Every row comes from one small tree of marks. Brackets hold a mark, then the marks that hang from it, in the order of their numbers. Every link used is in the known rows. Which tree was each row made from?
Known rows
[K_528 [K_931 K_322 K_538 [K_569 K_700]]]: [-0.61  2.63  4.10 -5.58  1.41  1.06  2.03 -1.97  0.64  2.35  4.97  1.85
  3.91 -4.60  4.34  1.53  0.39 -0.94]
[K_538 [K_931 K_322 K_333]]: [ 4.35  2.01  0.73 -3.40  2.15  2.42  3.72 -4.35 -0.60  3.48 -1.96 -0.33
  0.35  1.15  1.37  0.37 -2.15 -1.12]
[K_528 [K_931 [K_538 K_851] K_569]]: [-0.03  2.03  2.05 -6.58  2.20  3.03  1.67 -2.03 -0.74  3.14  4.85  2.42
  2.27 -1.75  2.76  1.47  0.78 -0.57]
[K_931 K_322 K_333 K_528 [K_569 K_700]]: [ 2.28  3.22  3.93 -2.59  1.06  2.18  2.78  1.32  0.48  2.44  3.47  0.70
  2.69 -2.60  4.65  1.93 -0.69 -1.04]
[K_569 K_700 [K_931 K_322 K_333 K_528]]: [ 1.66  5.07  2.01 -2.88  0.52 -1.19  2.00  2.58  2.55  3.17  0.88  0.07
  3.19 -4.72  5.35  1.60 -1.51 -0.18]
[K_569 K_700 [K_931 K_528]]: [ 2.06  4.75  1.68 -2.81  0.36  1.60  2.24  5.29 -0.12  1.53  1.18 -0.69
  2.73 -2.73  4.01  1.85 -3.09 -1.18]
[K_569 K_700]: [ 2.61  3.06  1.72 -3.22  1.57  3.74  4.40  4.27 -1.83  0.70  0.93 -0.41
  1.39 -0.81  2.88  1.33 -3.81 -3.63]
[K_538 K_851 [K_931 K_322]]: [ 3.78  1.77  0.51 -3.85  2.25  6.09  3.42 -2.64 -2.04  3.61  2.26  0.60
  2.07 -0.52 -0.07  1.38 -2.19  0.16]
[K_931 K_333 K_528 K_538 [K_569 K_700]]: [ 2.20  3.24  3.64 -3.45  1.17 -1.58  3.96  0.06  0.56  1.93  2.20  1.19
  1.20 -0.41  3.73  2.16  0.09 -2.86]
[K_931 [K_322 K_700] K_538]: [ 0.90  4.25  1.28 -4.29  2.43 -0.21  4.59 -0.88 -1.06  0.16  0.35  0.32
  3.91 -0.83  0.51  1.01  0.21 -0.80]
[K_528 [K_931 K_333]]: [ 1.10  2.45  0.90 -5.54  1.51  2.42  2.00  0.04  0.25  1.96 -1.78  0.15
 -0.31 -0.18  4.17 -0.30 -2.49 -2.28]
[K_322 K_700 K_931]: [ 0.87  5.83 -0.36 -2.07  1.70  5.67  3.25  3.20 -1.97 -0.70 -1.76 -1.43
  2.54  0.25  1.47  0.56 -1.26 -5.01]
[K_322 K_700 [K_931 K_333]]: [ 1.13  5.93 -0.66 -2.09  1.93  3.26  3.83  2.22 -0.14  0.36 -3.27 -1.09
  1.01  0.52  2.72  0.28 -0.50 -5.63]
[K_528 [K_931 [K_322 K_700] K_538]]: [-1.10  3.67  1.62 -5.82  1.85  0.48  3.00 -1.30 -0.19  0.23  0.47  0.91
  3.46 -2.68  1.89  0.35  0.43 -0.65]
[K_931 [K_569 K_700]]: [ 2.29  2.70  2.65 -2.62  1.91  4.73  3.84  3.03 -2.13  1.69  3.25 -0.16
  1.87 -0.67  3.73  1.94 -2.42 -2.99]
[K_569 [K_931 K_322 K_528]]: [ 1.92  4.50  1.49 -3.78  0.74  1.85 -0.09  1.37  0.16  2.42  0.52 -0.70
  5.00 -2.96  2.82  1.02 -1.66  2.31]
[K_528 K_931]: [ 0.92  2.43  1.18 -5.82  1.39  4.78  1.55  1.20 -1.45  1.10 -0.56 -0.22
  1.26 -0.42  3.15 -0.15 -3.11 -1.59]
[K_931 K_322]: [ 2.31  2.79  1.51 -4.53  1.89  3.73  2.24  0.27 -1.60  1.66  0.49 -0.50
  3.69 -0.78  1.78  0.49 -2.51 -0.02]
[K_538 K_931]: [ 4.70  1.84  0.44 -3.60  1.96  5.33  3.96 -1.55 -3.27  1.75 -1.73 -1.14
 -0.01  3.03  0.07  0.61 -3.73 -2.02]
[K_322 K_700 [K_931 K_333 K_569]]: [ 0.96  5.51  0.20 -1.23  2.27  4.33  3.29  0.79 -0.62  1.41 -0.83 -0.71
  1.40  0.55  3.56  0.93  0.89 -5.02]

Which tree is each row?
[ 0.73  6.16  1.03 -3.15  0.84  1.85  2.83  1.41 -0.97 -1.42 -1.55 -0.50
  3.33  0.17  0.05  1.01  0.70 -3.93] : [K_322 K_700 [K_931 K_528 K_538]]
[ 0.62  2.56  1.39 -6.69  1.75 -1.74  2.57 -2.61  1.19  2.22 -1.74  0.99
 -0.03 -0.24  3.37 -0.10 -0.68 -2.47] : [K_528 [K_931 K_333 K_538]]
[-0.87  3.78  1.28 -5.73  2.02 -2.15  3.62 -2.46  1.66  1.07 -0.74  1.27
  1.96 -2.47  3.15  0.18  1.07 -1.42] : [K_528 [K_931 [K_322 K_700] K_333 K_538]]
[ 2.00  3.10  3.01 -2.64  2.09  1.90  3.68  0.28  0.54  3.32  3.06  0.58
  2.29 -2.61  5.15  1.67 -0.83 -1.84] : [K_931 K_322 K_333 [K_569 K_700]]
[ 4.67  2.11  0.42 -3.45  1.53  4.23  3.90 -1.21 -1.21  3.22 -0.13  0.54
 -1.13  1.72  0.46  1.34 -2.30 -1.62] : [K_538 K_851 [K_931 K_333 K_528]]
[ 1.80  4.85  2.97 -1.69  0.30  6.37  1.37  3.59 -1.16  0.83  2.81 -0.41
  3.51 -1.73  3.57  1.97 -1.04 -4.25] : [K_322 [K_931 K_528 [K_569 K_700]]]
[ 1.95  2.90  3.30 -2.97  1.86  4.54  3.12  1.45 -1.20  2.16  4.60  0.31
  3.84 -2.83  3.91  1.89 -1.55 -1.20] : [K_931 K_322 [K_569 K_700]]
[ 1.09  5.04  2.75 -4.06  0.44 -2.84  1.74  0.97  1.70  2.19  2.33  0.62
  5.17 -4.93  3.17  2.06 -0.41  0.57] : [K_569 K_700 [K_931 K_322 K_528 K_538]]
[ 3.98  1.71  2.25 -2.95  1.58  7.40  1.86 -3.04 -2.47  3.76  4.88  0.97
  3.13 -0.51  0.33  2.20 -0.64  1.59] : [K_538 K_851 [K_931 K_322 K_528 K_569]]
[ 1.92  2.72  2.66 -4.67  2.67 -1.50  2.67 -4.90  0.84  3.76  1.74  1.22
  2.93 -0.35  3.01  1.04  1.32 -0.22] : [K_931 K_322 K_333 K_538 K_569]
[ 4.60  2.06  2.74 -1.51  1.21  3.55  4.48 -0.63 -1.24  2.67  1.29 -0.02
 -0.89  1.15  2.99  2.09 -1.95 -3.18] : [K_538 [K_931 K_333 K_528 [K_569 K_700]]]
[ 3.99  2.08  0.20 -3.74  2.44  3.74  3.98 -3.77 -0.23  4.56  0.85  0.98
  0.73 -0.25  1.18  1.12 -1.53 -0.58] : [K_538 K_851 [K_931 K_322 K_333]]
[ 3.43  1.88  2.20 -2.29  2.24  6.68  4.21 -1.47 -1.73  4.18  6.60  1.41
  2.55 -2.37  2.13  2.77 -1.16 -0.95] : [K_538 K_851 [K_931 K_322 [K_569 K_700]]]
[ 2.13  4.93  1.42 -2.62  0.59 -0.77  2.80  4.04  1.56  2.42 -0.24 -0.39
  1.09 -2.62  5.27  1.66 -2.37 -2.14] : [K_569 K_700 [K_931 K_333 K_528]]
[ 3.76  1.43  1.39 -3.17  2.63  7.29  2.79 -3.82 -2.38  4.46  4.67  0.94
  2.65 -0.35  0.75  1.98 -0.75  0.75] : [K_538 K_851 [K_931 K_322 K_569]]
[ 0.24  6.05 -0.88 -3.43  2.38  0.50  4.49 -0.03  1.18  1.38 -0.32  1.14
  1.46 -0.89  1.56  1.26  1.94 -5.16] : [K_322 K_700 [K_931 K_333 [K_538 K_851]]]
[ 4.47  1.89 -0.50 -3.63  2.54  4.09  4.85 -2.17 -1.14  3.85 -0.21  0.59
 -1.35  1.78  0.94  1.13 -2.42 -2.51] : [K_538 K_851 [K_931 K_333]]
[-0.37  2.51  1.75 -7.34  1.77  1.73  1.30 -2.30  0.79  2.72  3.54  2.46
  3.83 -3.89  1.92  0.87  0.25  0.62] : [K_528 [K_931 K_322 [K_538 K_851]]]
[ 1.53  4.27  0.46 -3.13  2.48  1.32  4.64  0.79 -0.28  1.08 -1.13 -0.30
  1.93 -0.68  2.62  0.51 -0.84 -1.68] : [K_931 [K_322 K_700] K_333]
[ 2.59  2.99  3.51 -2.44  0.89  4.94  3.03  3.85 -2.23  0.92  3.69 -0.16
  2.30 -0.66  3.37  2.17 -2.26 -2.09] : [K_931 K_528 [K_569 K_700]]
[ 0.17  2.76  2.02 -6.95  1.70 -2.02  1.70 -4.37  2.21  2.65 -0.65  1.48
  2.07 -2.26  3.42 -0.18  0.21 -0.61] : [K_528 [K_931 K_322 K_333 K_538]]
[ 1.26  5.70  1.10 -1.06  1.32  4.65  2.44  1.79 -0.59  0.37 -0.56 -0.76
  1.83  0.42  3.06  1.17  1.01 -4.14] : [K_322 K_700 [K_931 K_333 K_528 K_569]]
[ 2.83  3.24  1.94 -5.06  1.26 -2.23  3.11 -1.17  0.15  1.27 -1.81  0.41
  1.00  1.49  1.43  0.74 -0.78 -1.78] : [K_931 K_333 K_528 K_538]
[ 0.39  5.83  0.75 -2.36  2.46  0.31  3.79 -2.14  0.43  1.48 -0.75  0.22
  1.90  0.63  2.73  1.13  2.64 -5.02] : [K_322 K_700 [K_931 K_333 K_538 K_569]]
[ 3.09  3.09  0.31 -2.33  2.35  4.84  5.06 -1.57 -2.88  0.94 -0.72 -0.91
  1.69  0.78 -0.15  0.92 -1.81 -1.13] : [K_538 [K_931 [K_322 K_700]]]
